What can hang from each mark
K595: K221
K41: K63
K10: K204
K63: K41 K223 K595
K204: K63
K223: K10 K63 K748
K221: K223 K595

Each row was made from one small tree. The marks that hang from a mark follow it in brackets, in the order of their numbers. Every link used is in the known rows. Write each row's tree.
Known rows
K10[K204[K63[K41]]]: [ 17.5 -12.4  60.1   1.2  -2.1   4.0  12.1  -7.1 -20.3  13.7   9.8  11.6
  16.7  10.6   7.9  -5.9   9.0  13.5 -18.7 -25.1  49.4  18.0   4.9  -0.7
  -1.2]
K41[K63]: [ -4.4 -16.8 -20.3   4.7  -8.5  10.5  40.4  -3.0  -8.4   1.9   0.3   4.9
   3.2   5.1   8.2   8.8 -14.1 -21.7  -4.3  -6.6  42.4  -3.6  13.0  11.4
  -8.3]
K63[K223[K10[K204] K748]]: [-14.8   2.9  30.2 -25.7 -11.9  15.4 -37.7 -14.6 -21.8  27.8  10.5   7.8
   1.9 -15.2  18.5 -10.8  -9.1  14.1 -15.2  -2.5  11.3   1.5  25.0  -6.8
  -4.1]
K595[K221[K223[K748]]]: [  9.5  59.7 -12.2 -22.5 -10.9   3.9 -14.5  -6.8 -12.0  -2.3  -1.0  -0.2
  14.3 -22.0   1.9  -3.3 -32.5   7.7 -31.6   2.2  -9.7  -4.1  18.4  16.0
 -12.7]
K223[K63[K595] K748]: [ -4.3  32.3 -22.0  -7.4 -14.0  -2.9 -22.5   5.6 -11.5  12.1   9.8   5.3
  -7.4  15.1  15.0   1.3 -33.8   4.3  38.4  -3.4  -1.0  -7.7  14.8  14.5
 -14.5]
K204[K63[K41 K223 K595]]: [  8.5 -62.0  32.4  -7.6 -11.9  10.5  36.2   3.9  -2.5   6.0   7.4  12.5
   2.5  15.7   7.8  -8.7  15.0   9.1  24.4 -25.5  13.2   7.2  -7.0   8.4
   4.0]
K41[K63[K223[K748] K595[K221]]]: [-11.6 -19.6 -37.8 -14.8 -16.1  16.1  20.4  26.8  -1.5 -15.0   5.6  17.2
  13.4  20.0   6.8   3.7  -2.3 -10.2   6.0  -7.2   1.0 -13.8   7.8   1.1
  -5.4]
K221[K223 K595]: [ 25.8  10.6  14.2 -19.1  10.1  13.8  25.8 -15.7 -11.3   2.3  -1.2 -15.4
   4.4 -31.6  -3.8  -5.0 -21.7   5.8   4.3 -16.9   8.5  -8.5   8.8  30.9
  -9.6]
K63[K41 K223 K595]: [ -7.7 -40.3  32.2 -14.3 -12.6   9.8  27.3  -5.2  -2.3  11.2   8.3   5.7
   2.9  22.6   6.4 -12.8   6.8  -7.7  17.9 -20.4  14.6  -4.6  -5.9   3.8
   3.9]
K10[K204[K63[K41 K223[K748]]]]: [  1.0 -11.2  72.5 -15.6  -6.1  12.3  -3.2   2.2 -19.1  19.0  11.6  13.6
   9.7   7.4  10.4 -10.5   2.4  25.9 -14.7 -18.4  21.6  15.4   8.6  -5.2
  -2.7]
K63[K223]: [-12.4 -24.0  26.6  -7.6 -12.7  23.5  21.3 -19.1  -9.6  13.5   3.6   3.5
   6.8  -9.4  10.0   6.0 -16.8  -5.8  -8.5  -8.2   9.3  -1.4  13.6   9.1
  -5.5]
K10[K204[K63]]: [ 17.6  -1.2  31.7   6.0  -2.9  14.1  13.0 -11.8 -20.4  13.0   4.7   8.5
  15.5 -10.6  13.0  13.7   3.4  18.4 -19.4 -15.6  36.0  16.5  13.7   4.8
  -6.3]
K221[K595]: [ 10.9 -23.5  16.2 -12.1   4.1   9.3   9.6 -13.3 -14.4   5.8  -2.1  -7.2
   3.1  -8.6   3.6   3.4 -13.5   6.9  15.0  -6.0  27.3  -6.1   7.9  17.8
 -10.3]
K63[K595[K221[K223]]]: [ 21.9  25.2 -22.3 -13.3  -5.9   7.5  20.9  -4.2  -3.4  -9.5   0.4   1.0
  19.6  -9.3  -1.7   2.0  -5.5  -7.2  -8.0 -13.4  -8.9  -8.6   3.0  13.4
  -2.9]
K63[K595[K221[K223[K10]]]]: [ 18.5  17.1 -43.2 -18.8  -7.2   3.6  -3.7 -10.0  -5.4  -4.0   0.9   1.8
  11.6 -14.8  -0.4 -13.7   1.0  -6.2  -1.3 -10.3 -12.8 -12.4   8.8   9.6
   0.6]
K204[K63[K41 K223]]: [  4.3 -51.0  50.0  -5.6  -9.5  14.2  28.9  -6.6  -7.9   9.0   6.4  12.7
   6.5   6.1   7.1  -9.1  -3.0   4.7  -2.7 -22.4  17.0   9.8   2.1   8.4
   0.1]
K10[K204[K63[K223 K595[K221]]]]: [ 15.2 -27.7   2.2  -4.3  -8.2  26.8  17.1   3.8 -12.3  -7.9   8.8  19.4
  32.6   7.1  12.0   9.1  27.3  15.4 -18.5 -28.9  12.0   4.9   2.7  -1.1
   5.3]
K204[K63[K41 K223[K748] K595]]: [  0.1 -36.0  24.6 -18.6 -12.3   4.9  11.3  13.6  -4.7   9.6   8.4  13.0
  -6.4  13.6   9.3 -10.1   3.3  18.5  26.4  -9.4   7.2   6.0  -1.3   8.1
  -2.5]
K204[K63[K223]]: [  2.8 -39.8  26.5  -2.6  -6.7  23.8  33.8 -10.3  -7.2   7.0   2.8  11.1
   9.1 -15.8   9.7   9.5  -7.5  13.8  -9.6 -16.1   1.3   6.7  11.4  12.9
  -5.6]

Write each row's tree
[ 36.8   0.4   1.3  -9.5  -5.1  -0.8  28.5   6.3  -2.4 -12.7   2.6   8.7
  21.9   5.4  -5.3 -14.6  12.9   9.3  -3.2 -26.5  -4.0   4.1  -7.7  17.2
   1.8]
K204[K63[K41 K595[K221[K223]]]]
[  4.4  21.6  11.0   1.1  -7.2   6.9 -42.5 -17.1 -26.0  20.7  14.2   4.9
   2.5   0.1  17.6  -4.2 -20.6  -1.6 -10.8 -23.9  18.0  -1.8  23.8   3.1
  -5.5]
K223[K10[K204] K63]
[-14.9 -14.2 -26.3 -26.3 -19.9   7.3 -32.7   3.2 -10.3   4.0   5.0  15.6
   9.5   0.1  12.9 -11.1  -0.7   5.0   7.9   1.5 -15.7 -10.6  13.5  -5.4
  -2.5]
K63[K223[K10 K748] K595[K221]]
[-10.5  22.7  18.2 -18.0  -9.1   1.8 -51.6 -15.1 -26.2  24.5   7.4   7.1
  -3.8 -11.7  16.6  -7.0 -15.6  11.7 -13.0   4.4  31.2   3.5  25.2  -5.3
 -11.0]
K223[K10[K204] K748]
[ 16.3  33.5  14.0 -29.5   7.5   5.7   0.8  -4.4 -12.2   7.5  -1.3 -16.7
  -5.1 -33.7  -1.7 -11.1 -30.4  18.7  12.4   4.5  -4.3  -8.6  14.1  25.5
 -16.0]
K221[K223[K748] K595]
[-10.5  -6.5 -10.2 -21.3 -20.2  12.9 -14.5   5.6  -5.8  -2.5   4.7  14.7
  15.7  10.9  11.8   2.8  -7.9   4.5   0.5  -2.6 -15.0  -7.1   9.7   0.9
  -5.1]
K63[K223[K748] K595[K221]]
[ 30.9  25.7   9.2 -13.4   8.8  10.6  11.8  -7.4 -10.9   1.1   5.0 -15.7
   5.0 -25.9  -1.2  -5.9 -40.2  -0.5   4.4 -27.2  -4.5 -12.7  12.2  36.9
 -12.0]
K221[K223[K63] K595]
[-13.4 -48.3 -22.2  -3.4  -8.7  22.9  59.1  10.3  -0.3   0.9   4.1  10.3
  -0.4  15.0   9.6   5.6   8.4 -23.2  21.8 -17.5  28.2 -12.8   4.7  11.0
  -0.6]
K41[K63[K223 K595]]
[  0.0  14.9   1.2 -11.2 -16.2 -14.5 -26.5   7.3 -11.7  12.2  12.2   5.3
  -9.0  37.7   6.5 -12.9 -25.1  -2.8  40.0 -10.0   2.1  -6.5   5.2  10.5
  -9.2]
K223[K63[K41 K595] K748]
[ -6.1 -32.4 -11.3 -19.1 -15.0   9.4 -15.3   6.7  -7.0  12.2   7.3  14.6
 -12.8 -16.7  14.3  -7.7   2.8  25.2  29.0  -2.0  -8.5  -0.7  12.6   4.7
  -5.3]
K204[K63[K223[K10 K748] K595]]
[  7.5  21.2 -16.7 -10.0 -19.7 -13.0 -40.9  17.3 -12.5  -5.3  11.1  13.1
  14.6  45.3   7.8 -16.6 -21.2  -3.6  16.2 -10.6  -8.9  -8.8   4.7   5.0
  -5.0]
K223[K63[K41 K595[K221]] K748]
[  6.9  60.2 -19.6 -18.3  -9.9  -0.2 -42.8  -8.3 -14.1  16.1   8.2  -4.7
 -12.0 -31.4   7.9 -16.1 -50.2   0.8  -4.8  -5.3 -16.6 -10.8  28.1  20.4
 -15.2]
K221[K223[K10 K63 K748]]
[ -3.3 -28.9  -6.4 -11.3 -16.9  19.5  13.7  -1.4  -3.0  -5.8   5.5  12.8
  23.8  14.8   5.7   6.4   4.2  -7.1  -3.4 -16.1  -9.2  -8.1   4.5   3.9
   0.5]
K63[K223 K595[K221]]
[ 10.3  33.0 -52.3 -16.2  -6.4   3.1  24.2  22.4  -2.1 -16.0   1.4   5.3
  13.4  -3.3   2.0  -3.1  -8.7 -12.9  -1.4  -3.5   1.8 -16.4   9.8  15.9
  -7.8]
K41[K63[K595[K221[K223[K748]]]]]
[  4.2 -13.9 -12.3  -3.9 -12.7 -12.1 -26.2   0.7 -11.8  12.5  13.4   6.0
  -7.6  33.0   9.7 -22.7  -7.4 -15.9  26.4 -19.3  11.7  -9.7   5.2   7.0
  -0.2]
K223[K10 K63[K41 K595]]
[-19.6 -34.6 -33.2 -18.4 -13.8  12.3  12.6  17.5  -4.0   6.6   7.6  11.4
 -16.1   7.5  15.6  -9.6   2.6 -12.2  31.2  -3.4   4.9 -14.8  12.1   5.3
  -5.8]
K41[K63[K223[K10 K748] K595]]
[  3.9   6.5  29.7  -3.8  -7.6  -3.5 -40.0  -9.4 -25.0  20.5  17.4   6.5
   1.2  17.2  14.2 -27.1 -14.4 -10.0 -10.3 -29.6  29.9   0.2  16.3   0.6
   0.3]
K223[K10[K204] K63[K41]]
[  5.8   4.2  12.0 -12.1  -4.9   1.1 -34.8  -4.6 -24.8  19.6   6.8   9.9
  -1.6 -20.7  16.7  -8.7  -4.9  33.5  -9.0  -2.2  23.1  12.4  23.3   2.0
 -10.8]
K223[K10[K204[K63]] K748]
[ 21.5 -25.2  34.8  -2.6  -4.1   3.4  17.2   2.2 -14.9  11.0  10.1   9.4
  11.1  28.1  10.7  -7.3  28.0  16.8   8.2 -28.2  46.1  14.4  -3.6   1.2
   1.8]
K10[K204[K63[K41 K595]]]
[ 18.3   7.5 -44.8  -5.3  -4.3  10.7  52.0  11.5  -0.2 -21.6   0.0   4.2
  21.0   0.6  -1.8  -0.3   2.2 -25.4  -9.4 -16.0   9.7 -13.5   2.9  15.6
  -2.0]
K41[K63[K595[K221[K223]]]]
[ 36.3  29.2   6.0  -9.5  -1.0  14.1  -8.9  -9.6 -19.8  -1.1   2.3   7.7
  25.2 -35.3   5.0 -10.8   5.5  20.8 -52.5 -25.4  -1.4   6.2  18.1   6.4
  -0.6]
K595[K221[K223[K10[K204[K63]]]]]
[-10.0 -27.9   9.3 -16.4  -9.9  21.1  -0.5 -11.6 -15.4  21.2  13.8   7.1
   5.4   1.4  18.1  -7.9  16.4   1.2   5.1 -19.6  22.4  -2.8  11.6  -4.8
   5.8]
K63[K223[K10[K204]] K595]
[ -4.0  40.9   3.9 -11.1 -12.3  -0.8 -66.2  -8.4 -27.1  24.4  14.0   4.7
  -4.7  -0.4  22.1  -9.6 -29.8   7.1  -7.8  -7.4  13.2  -4.0  29.8   2.5
 -11.7]
K223[K10[K204] K63 K748]
[ 16.2  41.8  -3.0 -16.4  -2.0  11.9 -19.8 -21.7 -20.1   1.5   6.2   2.3
  24.7 -25.8   3.7 -13.3  -4.5  -1.7 -50.6 -22.1   8.1  -1.4  18.5   1.1
   1.8]
K595[K221[K223[K10[K204]]]]
[  8.4  -5.4   1.3   1.3 -12.4  -7.0  -0.9   0.2  -8.7  10.0  11.3   5.7
  -0.3  37.1   8.5 -13.5 -16.7 -13.9  29.2 -22.5  15.1  -4.5   0.2  11.7
  -2.1]
K223[K63[K41 K595]]
[ 14.9  21.5   4.6 -36.6   5.3   4.0 -24.8  -5.3 -15.4  12.0  -1.0 -13.8
 -12.1 -38.7   0.0 -24.5 -27.1  19.0  10.1   4.3  -8.1 -12.3  18.1  25.8
 -13.5]
K221[K223[K10 K748] K595]
[ 12.0  48.3   4.5 -20.3  -7.3  -9.5  -7.9  10.2  -6.9  10.3  12.3  -3.8
  -5.8  10.3   3.6 -22.0 -31.0  -5.3  26.2 -14.2  -8.2  -9.2   4.9  17.8
  -7.2]
K221[K223[K63[K41 K595] K748]]
[  7.3 -21.9 -51.1   3.5 -11.5   8.5  35.6  16.8  -4.0 -19.0   1.7  13.6
  18.9  26.1   7.4   6.8   7.6 -24.6   2.6 -12.4  24.4 -12.8   3.4   5.5
  -2.6]
K41[K63[K595[K221]]]
[  0.6 -39.2  12.9 -14.9 -17.4  10.1  16.0   1.8  -4.2  -6.2   8.6  14.7
  23.8  32.0   4.8 -12.2   6.8 -11.5   1.9 -24.7   0.2  -6.1  -5.2  -5.0
   8.1]
K63[K41 K223 K595[K221]]
[-20.1 -11.8   2.7 -23.4 -17.2  12.4 -29.2  -8.5 -13.7  21.8   6.3   8.4
 -11.3 -19.0  15.7  -9.2 -23.7   5.7  -1.4   3.0  -2.5  -5.4  23.1   1.4
  -9.2]
K63[K223[K10 K748]]
[ -6.4 -14.8  13.8 -26.6 -17.8   3.7 -14.1   8.1  -6.1  -5.0   9.9  15.8
  14.7  35.1   8.2 -16.0  -1.8  -3.0   6.8 -10.0 -11.5  -5.0  -1.6  -2.1
   0.3]
K63[K41 K223[K748] K595[K221]]
[-21.8 -23.8 -23.3 -14.7 -10.8  17.7  31.1  17.3  -1.1   2.0   7.7  10.2
  -7.4  12.6  11.5   4.6  -2.9 -15.3  26.1  -2.6  15.3 -12.2   7.9   6.2
  -6.2]
K41[K63[K223[K748] K595]]
[ 25.0 -33.5  -8.6  -0.7 -12.9  -3.8  11.1   7.3  -6.9 -12.8   2.1  17.0
  21.6  34.9   2.5  -6.6  16.3   7.3   3.1 -21.0  14.2   6.1  -7.0   5.3
   2.8]
K204[K63[K41 K595[K221]]]
[  4.6 -50.0   3.8  -3.3  -7.5  21.1  40.7  -0.6  -2.5   4.5   2.7  11.7
   4.1  -4.9  11.3  10.2   9.4  12.1  17.4 -14.9   4.3   3.1   3.5  11.0
  -2.3]
K204[K63[K223 K595]]
[ 25.8 -19.1  18.2  -2.5  -7.8   1.6   1.7   6.8 -15.2  -6.7   7.7  17.7
  32.1  31.6   5.9  -8.4  29.3  15.9 -12.3 -29.5  29.8  12.0  -5.5  -2.9
   5.3]
K10[K204[K63[K41 K595[K221]]]]
